Each row comes from the steps of one path. Every step used is in the known rows, and no mark comes twice. Write the path behind each row, first mark first.
Known rows:
X -> F -> W -> G: [-1.142  2.978 -0.077  0.237 -0.070  1.132  2.933  1.137  0.426 -1.088
 -2.033 -1.725 -0.731 -1.872 -2.976 -1.881 -0.102  0.249 -0.245 -3.130
 -1.881 -1.819]
N -> E: [-0.749 -0.341  0.606 -0.096  1.263  0.558 -0.906 -0.830 -0.636 -0.770
  0.464 -2.594 -0.023 -0.404 -1.755 -0.874  1.271  0.590 -0.617 -0.692
 -0.696 -0.580]
V -> F -> W -> E -> N -> G: [-0.830  1.285 -1.055 -2.557  6.522  1.283  3.004  0.940 -0.474 -0.788
  0.596 -0.734 -1.058 -4.294 -2.269 -3.207  1.320 -1.299  2.800 -2.115
 -3.179  1.781]
E -> W -> F: [-0.196 -0.457 -1.295  0.034  4.017  1.519  0.876  1.601 -0.164 -0.238
 -0.098 -0.742 -0.047 -2.115 -1.182 -1.131  1.644 -0.911  1.314  0.660
 -1.853 -0.911]
N -> F -> W -> E: [-1.907  2.941  0.774 -1.597  2.732 -0.811  3.650  1.385 -0.146 -0.466
 -1.521 -0.995  0.448 -2.711 -1.143 -1.092  1.803  1.235  2.280  0.913
 -0.609  0.047]
N -> G -> J: [-1.549 -0.479 -1.281  0.172  2.571 -0.210  0.975  1.069 -0.020 -0.222
 -0.200 -2.165 -1.514 -1.983 -0.350 -1.797  1.886 -1.622 -0.193 -2.916
 -2.362 -2.400]
E -> W -> G: [-0.107  0.923 -1.005 -0.059  0.645  0.711  1.296  1.538  0.089 -2.100
  0.056 -2.041 -0.778 -2.045 -2.093 -2.080 -0.145  0.179 -0.415  1.272
  0.271 -0.781]
V -> F -> W: [-0.292  1.324 -0.674 -1.088  2.258  2.320  2.433  0.935  0.246 -0.330
  0.653 -0.863  0.094 -1.173 -1.531 -2.349  0.558 -0.437  1.772 -2.172
 -2.482 -0.915]
J -> F -> W: [-1.496  0.819 -0.636 -0.812  0.926 -0.615  2.576  0.780 -1.272 -0.342
 -2.069 -0.783  0.349 -1.157 -1.548 -2.090 -0.949 -0.242  2.324 -1.552
 -1.142 -0.420]
G -> X -> F -> W: [-1.804  1.961 -1.130 -0.296  1.701  0.719  3.462  1.055 -0.221  1.051
 -2.886  0.058 -1.369  0.108 -1.734 -1.416 -0.399 -1.505  0.586 -3.030
 -1.853 -2.029]
J -> F: [-0.991  0.341 -0.414 -0.710  0.603 -1.217  0.592  0.288 -0.876 -0.964
 -1.024 -1.162  0.616  0.392 -1.172 -1.688 -1.908 -0.146  0.904 -0.839
 -0.646 -0.923]
F -> W: [-1.804  0.966 -1.042 -0.121  1.045  0.799  2.569  0.222 -0.125  0.265
 -1.177 -0.990 -0.834 -2.021 -1.464 -0.937  0.947  0.268  1.449 -1.013
 -1.124 -0.146]
X -> F -> W -> E: [-1.609  2.309 -0.348 -0.898  3.265  0.578  3.358  1.283  0.005 -0.089
 -2.955 -0.384 -0.707 -2.415 -1.751 -1.361  0.790  1.286  1.106 -2.081
 -3.334 -0.129]
V -> F: [ 0.052  0.958 -0.458 -0.831  1.879  1.518  0.497  0.351  0.708 -1.071
  1.411 -1.377  0.461  0.450 -1.122 -1.973 -0.289 -0.268  0.406 -1.496
 -2.049 -1.420]
G -> X -> F: [-1.307  1.619 -1.126 -0.241  1.507  0.128  1.529  0.524  0.104  0.439
 -1.798 -0.313 -1.055  1.782 -1.234 -0.990 -1.480 -1.288 -0.794 -2.372
 -1.427 -2.540]
G -> W -> E -> N: [-0.677  0.992 -0.853 -3.775  5.146  0.844  1.105 -2.232 -0.447 -2.620
 -0.304 -0.863 -0.712 -1.657 -1.185 -0.861 -0.162 -0.698  0.592  0.253
 -1.061  2.847]
X -> F -> W: [-1.866  1.779 -0.564  0.317  1.067  0.874  2.587  1.248 -0.223  0.592
 -2.371 -0.950 -0.636 -1.054 -2.249 -1.182  0.423  0.538  0.501 -3.110
 -2.194 -1.341]
G -> X -> F -> W -> E: [-1.513  2.638 -0.784 -1.629  4.078  0.404  4.250  1.213 -0.142  0.510
 -3.368  0.666 -1.303 -1.331 -1.364 -1.660 -0.029 -0.688  1.273 -2.101
 -2.977 -0.827]
E -> N: [-1.575  0.394 -1.644 -0.502  2.668 -0.392 -0.213 -1.387 -0.338 -1.030
 -0.081 -1.720 -0.678 -0.664 -2.360 -0.484 -0.436 -0.499 -0.416  0.059
  0.075  0.857]
N -> F -> W -> G: [-1.435  3.626  1.079 -0.591 -0.564 -0.354  3.481  1.280  0.415 -1.507
 -0.722 -2.300  0.470 -2.303 -2.232 -1.532  0.942  0.193  1.012 -0.057
  1.114 -1.511]
V -> F -> W -> G -> J: [ 0.353  1.849 -0.358 -1.037  2.762  2.266  3.031  1.200  1.037 -2.509
  0.433 -1.965  0.164 -2.177 -1.906 -3.907  1.256 -1.578  0.053 -3.373
 -3.407 -3.239]
J -> F -> W -> E: [-1.273  1.452 -0.119 -2.075  3.166 -0.891  3.097  0.976 -1.155 -0.882
 -2.558 -0.073  0.374 -2.484 -1.239 -2.300 -0.651  0.517  2.889 -0.441
 -2.318  0.851]
X -> F -> W -> E -> N: [-1.938  2.011 -0.955 -1.530  5.185  0.299  2.469  0.294 -0.685 -0.636
 -2.851 -0.506 -0.860 -2.717 -3.132 -1.286  0.294  0.605  0.683 -1.747
 -2.773  1.265]

Write each row's path:
[-2.246 -0.367 -1.619 -1.052  4.552 -1.491  2.382  1.161 -1.962 -0.588
 -1.741 -1.390 -0.861 -3.176 -2.121 -3.390  0.443 -2.903  1.523 -3.395
 -2.104 -0.866] : E -> N -> G -> J -> F -> W
[ 0.171  0.189 -1.048 -0.529  2.138 -0.537  1.259  2.633 -0.792 -3.117
 -1.033 -1.941  0.452 -1.257 -1.560 -4.118 -0.981 -1.043 -0.514 -0.288
 -1.238 -3.009] : E -> W -> G -> J -> F
[-0.759  1.001  0.144 -2.973  3.202  0.991  2.249 -0.277 -0.260 -1.397
 -0.095 -1.058 -1.735 -2.968  0.485 -1.433  0.910 -0.959  1.556 -1.438
 -2.276  1.463] : N -> G -> W -> E
[-0.818  2.417 -0.274 -1.477  0.600 -0.393  4.155  0.598 -0.797 -1.283
 -2.185 -0.389 -0.360 -0.877 -1.829 -3.105 -2.343 -2.672  1.691 -1.440
 -0.430 -1.541] : J -> F -> W -> G -> X
[-2.196  0.174 -1.839 -1.772  7.039 -0.305  3.057  0.673 -0.784 -0.631
 -1.490 -1.264 -1.946 -5.354 -1.627 -2.442  2.952 -1.622  1.373 -2.010
 -3.148  0.692] : F -> W -> E -> N -> G -> J
[-0.965 -0.304 -0.772 -0.640  2.270 -1.356  0.612  0.774 -0.751 -1.480
 -1.465 -1.502  0.635  0.449 -0.698 -2.299 -0.809 -0.909 -0.117 -1.888
 -1.942 -2.743] : G -> J -> F
[-1.224  0.694 -1.298 -1.940  4.803 -0.815  0.653 -1.267 -0.210 -1.573
 -0.651 -1.025 -0.708 -1.952 -1.969 -0.572 -0.163  0.413  0.244  1.016
 -1.007  2.131] : W -> E -> N
[-1.900  3.583  0.317 -0.941  1.258 -0.837  2.897  0.154 -0.119 -1.994
 -0.546 -2.413  0.206 -2.374 -3.526 -1.417  0.487 -0.611  0.550  0.422
  1.883 -0.063] : E -> N -> F -> W -> G
[-1.588  0.569 -1.303 -0.513  1.629 -0.377  1.887  0.549 -0.144  0.851
 -0.119 -0.821 -2.345 -0.682 -0.238 -1.113 -0.070 -2.719  0.808 -1.697
 -0.767 -1.311] : N -> G -> X
[-0.456  1.118 -0.706 -0.144  1.275  0.004  0.975  0.025  0.868 -2.445
 -0.488 -2.637 -0.500 -1.254 -1.443 -1.854  0.625 -0.876 -1.677 -1.523
 -1.438 -2.907] : W -> G -> J
[-0.090  1.936 -0.364 -2.195  4.618  1.956  3.242  1.004  0.382 -0.934
  0.027 -0.221  0.099 -2.449 -1.285 -2.514  0.940  0.390  2.403 -1.135
 -3.570  0.283] : V -> F -> W -> E
[-1.029  2.537 -0.866 -0.884  0.725  0.847  3.874  0.115  0.319 -0.728
 -1.328 -0.779 -1.575 -1.589 -1.803 -1.835 -0.485 -2.222  0.804 -1.141
 -0.346 -1.260] : F -> W -> G -> X
[-0.848  0.133 -0.672 -2.368  5.132  1.851  0.905 -1.424 -0.573 -1.115
  0.779 -1.286 -1.172 -2.890 -1.196 -1.005  1.503 -3.849  1.415 -2.599
 -1.834  1.048] : E -> N -> G -> W -> F
[-1.189  2.203 -0.324  0.210  1.610  0.942  3.040  1.554  0.452 -1.614
 -2.438 -2.065 -0.610 -1.824 -2.428 -2.569  1.004 -0.664 -1.262 -4.275
 -3.130 -3.619] : X -> F -> W -> G -> J
[-0.379  1.566 -1.044 -2.888  6.464  1.508  2.663 -0.040 -0.128 -1.535
  0.282 -0.341 -0.039 -2.807 -2.544 -2.388  0.600 -0.290  1.973 -0.689
 -2.803  1.674] : V -> F -> W -> E -> N
[-1.912  0.219 -1.746 -0.420  2.903 -0.652  0.346 -0.483 -0.646 -0.201
  0.323 -1.977 -1.791 -2.069 -2.098 -0.989  0.335 -1.364  0.381 -1.225
 -0.294  0.905] : E -> N -> G
[-0.958  1.277 -0.742 -0.174  1.649  0.814  2.938  0.537  0.536 -1.861
 -1.321 -2.094 -0.790 -2.925 -1.874 -2.352  1.580 -1.088 -0.331 -2.108
 -1.974 -2.404] : F -> W -> G -> J
[-2.231  0.934 -1.459 -1.805  5.432 -0.166  2.868  0.220 -0.924 -0.172
 -1.068 -0.913 -2.045 -5.204 -2.117 -1.443  1.649 -0.872  2.343 -0.967
 -1.820  2.580] : F -> W -> E -> N -> G
[-0.223  1.938 -1.232 -0.098  1.327  0.766  2.190  2.382 -0.032 -1.261
 -1.435 -0.903 -1.374 -0.060 -2.226 -2.537 -1.622 -1.314 -1.108 -0.871
 -0.548 -2.731] : E -> W -> G -> X -> F
[-1.670  0.984 -1.788 -2.295  5.760 -0.998  1.945 -0.380 -0.740 -0.235
 -0.467 -0.304 -2.518 -2.369 -1.082 -1.455 -0.194 -2.534  1.082 -0.304
 -0.868  1.397] : W -> E -> N -> G -> X
[-0.253  1.184 -0.031 -3.234  3.178  1.215  1.793 -1.316  0.111 -2.070
 -0.387 -0.783 -0.500 -1.467  0.191 -0.894  0.322  0.057  0.875 -0.231
 -1.954  1.360] : G -> W -> E
[ 0.716 -0.894  0.529 -0.544  2.650 -0.059 -0.102  2.131 -1.605 -3.473
 -0.534 -2.915  0.967 -1.519 -2.342 -4.305  0.159 -0.720 -1.279 -0.580
 -0.951 -3.013] : N -> E -> W -> G -> J -> F
[-2.215  2.309  0.481 -0.367  0.547 -0.672  2.946  1.309 -0.233  0.049
 -1.086 -1.667  0.509 -1.539 -1.479 -0.774  1.367  0.543  1.744 -0.034
  0.620 -1.228] : N -> F -> W
[-2.526  2.307 -0.300 -0.897  2.500 -0.932  2.347  0.268 -0.632 -0.541
 -0.799 -1.759  0.309 -1.543 -2.693 -0.761  1.030 -0.251  1.267  0.421
  1.266  0.337] : E -> N -> F -> W
[-1.783  1.606 -1.402 -1.874  5.601 -0.731  2.093  0.497 -0.690  0.076
 -1.560 -0.242 -2.312 -1.417 -1.901 -1.673 -0.870 -2.235  0.112 -2.215
 -2.122  0.217] : W -> E -> N -> G -> X -> F
[-1.332  1.547 -0.616 -1.486  3.279  0.381  3.198  0.352 -0.184 -0.348
 -1.798 -0.372 -0.791 -3.432 -1.148 -1.166  1.289  1.002  2.103  0.003
 -2.339  1.035] : F -> W -> E
[ 0.414  2.601 -0.050 -1.167  1.179  2.443  2.968  0.715  0.860 -2.061
  0.829 -1.646  0.120 -1.969 -2.361 -3.044  0.025 -0.689  1.100 -2.191
 -2.051 -1.451] : V -> F -> W -> G
[-0.196  1.023 -0.259 -0.705  1.223 -1.140  1.124  0.533 -0.198 -2.982
 -1.080 -2.296  0.563 -0.376 -1.470 -3.106 -1.281 -1.298 -0.935 -1.828
 -1.598 -3.137] : W -> G -> J -> F
[-1.730  3.888 -0.148 -1.639  1.989 -0.985  3.839  0.104 -0.360 -1.407
 -0.795 -1.319 -0.409 -1.395 -3.047 -1.730 -0.515 -2.563  0.703  0.457
  2.190 -0.831] : E -> N -> F -> W -> G -> X
[ 0.233  1.229  0.301 -0.284  1.863  1.317  0.765  1.870 -0.849 -1.538
 -0.813 -1.882 -0.775 -0.082 -2.840 -2.977 -0.451 -1.082 -1.888 -1.060
 -0.624 -2.505] : N -> E -> W -> G -> X -> F
[-0.715  2.145  0.122 -0.909 -0.104 -0.287  2.977  0.834 -0.690 -1.870
 -1.868 -1.547  0.379 -2.010 -2.401 -2.791 -1.640 -0.617  1.520 -1.312
 -0.583 -0.915] : J -> F -> W -> G
[-0.350 -1.155 -0.223  0.059  2.453  1.122 -0.537  1.116 -1.215 -0.818
  0.469 -2.255 -0.241 -1.373 -2.005 -1.782  1.542  0.826 -0.309  1.043
 -0.366 -0.374] : N -> E -> W
